Each row was made from one walk, in order. Every step used is in the known rows, and no mark comes twice. Write each row's walk.
Known rows:
vofe-vupu-memivun-tego-nafe: [ 0.30 -0.25  1.02  1.09  0.83  1.90  2.76  3.11 -0.83 -0.35  1.02  0.36
 -1.05 -0.79 -1.16  0.14 -2.56 -0.31 -2.94 -0.90  1.29 -1.96]
tego-nafe-minu-vupu-memivun: [-3.23  2.39  1.70  0.22 -0.82  1.83 -1.59  1.44 -1.40  2.27  2.50 -0.20
 -6.80 -1.32  3.11 -1.38 -2.09 -0.06 -4.95 -1.25 -1.19 -0.88]
nafe-minu-vupu-memivun-tego: [-2.51  1.15  1.76 -0.34 -0.50  3.11 -0.76  1.90  0.76  1.90  3.10  0.02
 -3.24 -1.30  1.44 -0.68  2.87  2.51 -3.00 -1.28  1.23  0.50]
minu-vupu: [-2.57  0.71  0.52  0.85 -0.74  0.82 -1.25 -1.72  0.52 -0.19 -0.63 -1.24
 -0.22 -0.32  1.69 -0.54 -3.73  2.75  1.37  0.84 -0.14  0.98]
guti-nafe-minu-vupu: [-2.82  2.07  2.19  0.88 -0.30  0.65 -0.82  0.19  1.58  1.90  2.55 -1.94
 -2.87 -1.03  2.53 -0.61  1.83  3.02 -2.65 -1.57  0.32 -0.23]
nafe-minu-vupu-tego: [-0.20  1.42  0.78 -1.92 -1.68  0.70 -2.18 -0.50  2.61  0.44  1.45 -0.59
  1.31 -0.21  1.57 -0.87  1.52  0.66 -5.34 -2.64 -0.57  1.32]
vofe-nafe-guti-vupu-memivun: [-0.63 -1.82 -0.99 -1.66  0.41  0.51 -0.39 -0.92 -2.65  1.64  0.95  1.67
  0.34  1.38  2.73 -0.13  0.94  2.03  3.89  3.78  1.71 -1.80]
vofe-vupu: [ 1.14  0.10 -1.04  2.24  0.02 -0.53  2.19 -0.94  0.46 -1.18  0.02 -0.12
  3.66  0.65 -0.03 -0.56 -4.20  2.01  1.10  1.00 -0.07 -0.27]
guti-vupu-memivun-tego: [-2.21 -0.51  1.39 -2.09  0.58  1.08  1.35  1.99 -0.28 -0.36 -0.20  0.58
  0.88  0.12  0.45  0.17  2.23  0.25  4.83 -0.18  2.07 -0.77]
tego-nafe-vofe: [-0.13  0.43 -0.78  2.27  0.48 -1.25 -1.46 -0.96 -0.43 -0.81 -1.14 -0.98
 -2.16 -0.60 -1.16  0.64 -0.04 -2.01  0.52  0.24 -2.14  1.16]
vofe-nafe: [ 1.14 -1.37 -2.68  1.03 -0.29 -0.65 -0.21 -2.15 -0.20 -1.82  0.02  0.32
  1.93  2.08 -0.88 -1.45 -0.81  1.68  1.20  2.65 -0.87  0.94]
guti-vupu-memivun-nafe: [-2.26 -0.52  1.04 -0.52 -0.26 -1.33  0.24  0.03 -2.37  0.59 -2.44  1.68
  0.61  2.15 -0.01 -0.55 -1.34 -0.98  9.07  1.27  0.45 -0.53]
memivun-nafe: [ 0.31 -0.37 -1.14 -0.35 -0.46 -2.20 -0.12 -2.44 -0.75 -0.97 -3.26  0.49
  0.00  1.39 -1.49 -0.53 -2.41 -0.18  6.12  2.54 -1.12  1.97]
guti-vupu-memivun-tego-nafe-vofe: [-2.02  0.06  2.46  0.19  1.22  1.19 -0.77  2.95 -1.00  0.21 -0.07  0.15
 -1.35 -0.83 -0.98  1.71  4.10 -3.02  2.69 -1.99  0.69 -0.77]
tego-nafe: [-0.20  0.96 -0.63 -1.09  0.01 -1.05  0.29 -0.73 -1.04 -1.54 -1.63 -0.85
 -3.26 -0.66  0.67 -0.59 -3.91 -0.91 -0.31  0.97 -1.86  0.34]
guti-vupu-tego-nafe: [ 0.25  0.92  1.53 -4.72 -0.47 -0.93 -0.59  0.75  0.32 -1.84 -2.20 -0.12
  2.44  0.02  1.31  0.33 -1.23 -4.06 -0.30 -2.83 -0.56 -0.86]
memivun-nafe-guti-vupu: [ 0.19  0.41  0.97 -4.99  0.09 -1.40 -0.74 -2.61 -2.18  1.20 -3.51  1.30
  0.50  0.10  2.74  1.70 -1.68 -0.44  8.88  3.37  0.57  0.81]
vofe-vupu-memivun-tego-nafe-minu: [ 1.21  1.78  1.47 -0.30  0.35  1.91  2.36  3.77 -0.53  0.80  3.53  0.94
 -2.53 -1.38  0.15 -0.32  0.42 -0.49 -6.06 -2.10  0.26 -1.59]
tego-nafe-vofe-vupu: [ 1.43  0.56 -0.13  4.40  0.60 -0.54  0.18  0.01 -0.31 -0.47  0.30 -0.49
  1.81 -0.51 -1.42  1.00 -2.32 -1.40 -0.87 -0.67 -1.44 -0.31]
minu-vupu-tego: [-1.24 -0.62  0.36 -0.37 -1.30  0.69 -1.78 -1.14  2.28 -0.76 -1.00 -1.11
  2.60  0.38  0.03 -0.48 -1.55  1.07 -1.86 -1.52  0.42  0.88]
memivun-tego: [ 0.38 -0.15 -0.80 -1.66  0.35  0.15  1.19 -0.45  1.19 -1.98 -1.23 -0.65
  0.24 -0.55 -0.87  0.10  1.36  1.32  1.78  1.06  0.57  1.69]

Write each row's walk:
[ 0.82 -0.39  0.06 -5.55 -0.16 -0.87 -0.53 -1.55  0.63  0.09 -1.86  0.24
  3.21 -0.23  2.85  1.22  1.41 -0.45  2.34  0.49  1.37 -0.22]	nafe-guti-vupu-tego
[ 3.54  1.98  0.48 -1.65 -0.81 -0.34  0.84  1.42  1.32 -0.62  1.81  0.46
  2.02 -0.41  0.45 -0.42 -1.16 -2.48 -8.29 -3.64 -1.52 -0.72]	vofe-vupu-tego-nafe-minu
[ 0.34  1.71  2.55 -7.44  1.10  1.11  0.06  0.62 -1.48  0.11 -1.64 -0.04
 -2.24 -3.16  3.78  2.73  0.00 -1.60  1.73  0.92  1.34 -0.35]	memivun-tego-nafe-guti-vupu
[ 2.67  0.00 -0.03 -0.28 -0.37 -0.49  1.25  0.80  1.04 -1.81 -0.60 -0.15
  3.45  0.14 -1.06 -0.07 -3.87 -2.13 -4.75 -2.43 -0.48 -1.25]	vofe-vupu-tego-nafe
[-0.32 -0.88 -0.34  6.40  0.77  0.04  0.70  1.41 -1.25  0.86  1.29  0.19
 -0.48  0.43 -2.19  0.34 -1.92 -1.14 -0.87 -0.50 -0.64 -1.77]	tego-nafe-vofe-vupu-memivun
[-0.83 -1.95 -1.81 -0.42  0.14 -1.13  0.10 -2.22 -2.71  2.29 -2.22  1.37
 -4.49  0.78 -0.06 -0.08 -1.25  1.20  5.75  4.89  0.80  0.27]	vupu-memivun-nafe-guti
[ 1.75 -0.51 -1.08 -4.34 -0.14 -0.90 -0.67 -1.39 -0.07 -0.23 -2.03 -0.47
 -2.34 -1.39  1.45  0.87 -1.46 -1.90 -3.50  0.74 -0.12  0.00]	vupu-tego-nafe-guti
[ 0.44  0.80 -0.91 -3.24  0.41 -0.69 -0.15 -1.93 -1.89  0.37 -1.83 -0.64
 -5.23 -2.04  2.72  0.85 -3.63 -0.09 -0.33  3.27 -0.76  0.15]	tego-nafe-guti
[-0.26  1.56  0.72 -2.37  0.18  1.24  0.81  2.80 -0.63  0.52  2.08  0.46
 -6.31 -1.50  0.54 -0.74  2.86 -1.17 -4.54 -1.08 -0.49 -0.15]	vupu-memivun-tego-nafe-minu
[-2.30 -0.59 -0.10 -2.20  0.49 -0.02  0.62 -0.75 -2.10  2.14 -0.48  0.75
 -1.92 -0.35  3.85  0.43 -0.44  1.67  5.79  3.03  1.72 -1.67]	nafe-guti-vupu-memivun
[-1.19  0.50  1.73 -1.66 -1.06  0.93 -2.20  0.07  1.12 -0.89 -1.31 -1.33
 -0.35 -0.77  0.59 -0.13 -3.58 -1.39 -4.86 -2.61 -0.51  0.18]	minu-vupu-tego-nafe
[ 0.82  2.98 -0.29 -2.45 -0.48 -1.10 -0.23 -0.12 -0.66 -0.22  0.79 -0.23
 -4.51 -1.22  2.04 -0.98 -1.09 -1.29 -3.38 -0.39 -2.80  0.83]	tego-nafe-minu
[ 2.49 -1.14 -1.16  0.83 -0.56 -0.54  1.66 -0.38  2.22 -1.75 -0.38  0.05
  6.54  1.27 -1.45 -0.47 -2.00  0.26 -1.80 -1.26  0.45 -0.44]	vofe-vupu-tego
[ 2.06 -0.90 -0.68  4.98  0.22 -1.57 -0.36 -1.61 -0.25  0.03 -1.38  0.87
  4.57  1.75 -3.80  1.04 -0.88 -0.38  5.24  0.93 -0.82  1.42]	memivun-nafe-vofe-vupu
[-1.42 -1.37 -0.94  5.09  1.15 -1.98 -0.24 -0.78  1.61  0.17  0.01 -1.97
 -0.32  0.50 -2.25  0.44  4.42  1.44  2.93  0.00  0.10  0.46]	guti-nafe-vofe
[ 1.15 -0.31 -0.77 -2.32 -0.61 -1.27 -0.27 -0.27  0.90 -2.14 -2.08 -0.77
 -0.13 -0.02 -0.72 -0.53 -1.49 -2.73 -3.32 -1.43 -1.17  0.40]	vupu-tego-nafe
[-0.01 -1.07 -0.18  7.08  1.29 -0.92  1.51  0.12  1.64  0.52  1.38 -1.49
  3.59  0.58 -2.51  1.00  2.00  2.08  1.05 -0.88  0.87 -1.00]	guti-nafe-vofe-vupu
[ 0.05 -1.87  0.17 -3.60  0.97  2.18  0.06  0.56 -1.77  1.19  1.04  1.68
  0.65  0.24  1.66  0.92  4.04  1.63  3.06  2.89  3.16 -1.17]	vofe-nafe-guti-vupu-memivun-tego
[ 2.65 -1.76 -1.58  4.32 -0.15 -0.82  0.10 -0.56  2.73 -1.06  0.18 -0.08
  7.50  1.33 -3.45  0.61  1.97 -0.58 -1.20 -2.12  0.03  0.43]	nafe-vofe-vupu-tego
[ 2.12  0.65 -2.33 -0.41 -0.75 -0.67 -0.70 -1.48 -0.07 -0.56  2.45  0.88
  0.66  1.44  0.75 -1.86  2.33  1.48 -1.93  1.34 -1.91  1.36]	vofe-nafe-minu
[ 0.23 -1.28 -0.27  2.43  0.65  1.66  3.15  2.03  0.51 -0.36  1.34  0.63
  1.84  0.39 -1.73 -0.41 -0.53  2.20  0.09  0.32  2.17 -1.30]	vofe-vupu-memivun-tego
[ 1.18 -0.88 -1.08  1.07 -0.11 -1.47 -1.98 -0.43  1.33 -1.36 -1.58 -0.94
  0.86  0.05 -2.73  0.65  2.34 -3.63 -2.42 -2.09 -1.70  1.14]	vupu-tego-nafe-vofe
[-1.59  2.63  0.97 -0.69 -1.15  0.85 -1.77 -1.00  0.88  1.10  1.83 -0.65
 -1.50 -0.94  3.12 -1.03 -0.67  2.36 -1.79 -0.30 -1.23  1.44]	nafe-minu-vupu
[-0.96  0.17  1.05  0.24 -0.61  3.66 -1.77  1.63  0.17  1.45  4.47  0.94
 -1.45  0.42  0.39 -1.19  4.27  3.00 -4.63 -0.57  1.12  0.35]	vofe-nafe-minu-vupu-memivun-tego
[-1.32 -2.33 -1.66  4.87  0.12 -1.76 -1.20 -1.26 -1.38  1.04 -1.64  0.88
 -1.24  2.35 -4.22 -0.20  1.90 -0.53  6.82  1.95 -0.67  1.39]	vupu-memivun-nafe-vofe
[ 1.05  0.49 -0.31  2.32 -0.59 -0.52  1.53  0.62 -1.36  1.93  1.64  2.21
  0.31  1.86 -0.79 -1.44 -1.23  0.54  1.02  0.55 -0.51 -0.52]	vofe-vupu-memivun-nafe-minu
[ 0.63  0.12  0.22  0.22  1.01  0.12 -1.08  0.60  0.49 -1.18 -0.93 -0.94
 -1.68 -1.59 -2.33  1.76  2.97 -2.18 -0.45 -0.75 -0.81  1.88]	memivun-tego-nafe-vofe
[-1.36 -1.64 -1.06  0.40  0.51  0.74  1.67  0.90  0.29 -0.64 -0.04  0.05
 -1.95  0.25 -1.57 -0.71  1.95  1.59  1.87  1.17  1.50  0.12]	vupu-memivun-tego
[ 1.30 -2.44 -0.31  5.83  0.77 -1.25  0.89  0.63  3.47 -0.21  1.14 -1.36
  6.21  1.08 -4.16  0.93  4.38  0.39 -2.07 -3.29  1.45 -1.23]	guti-nafe-vofe-vupu-tego
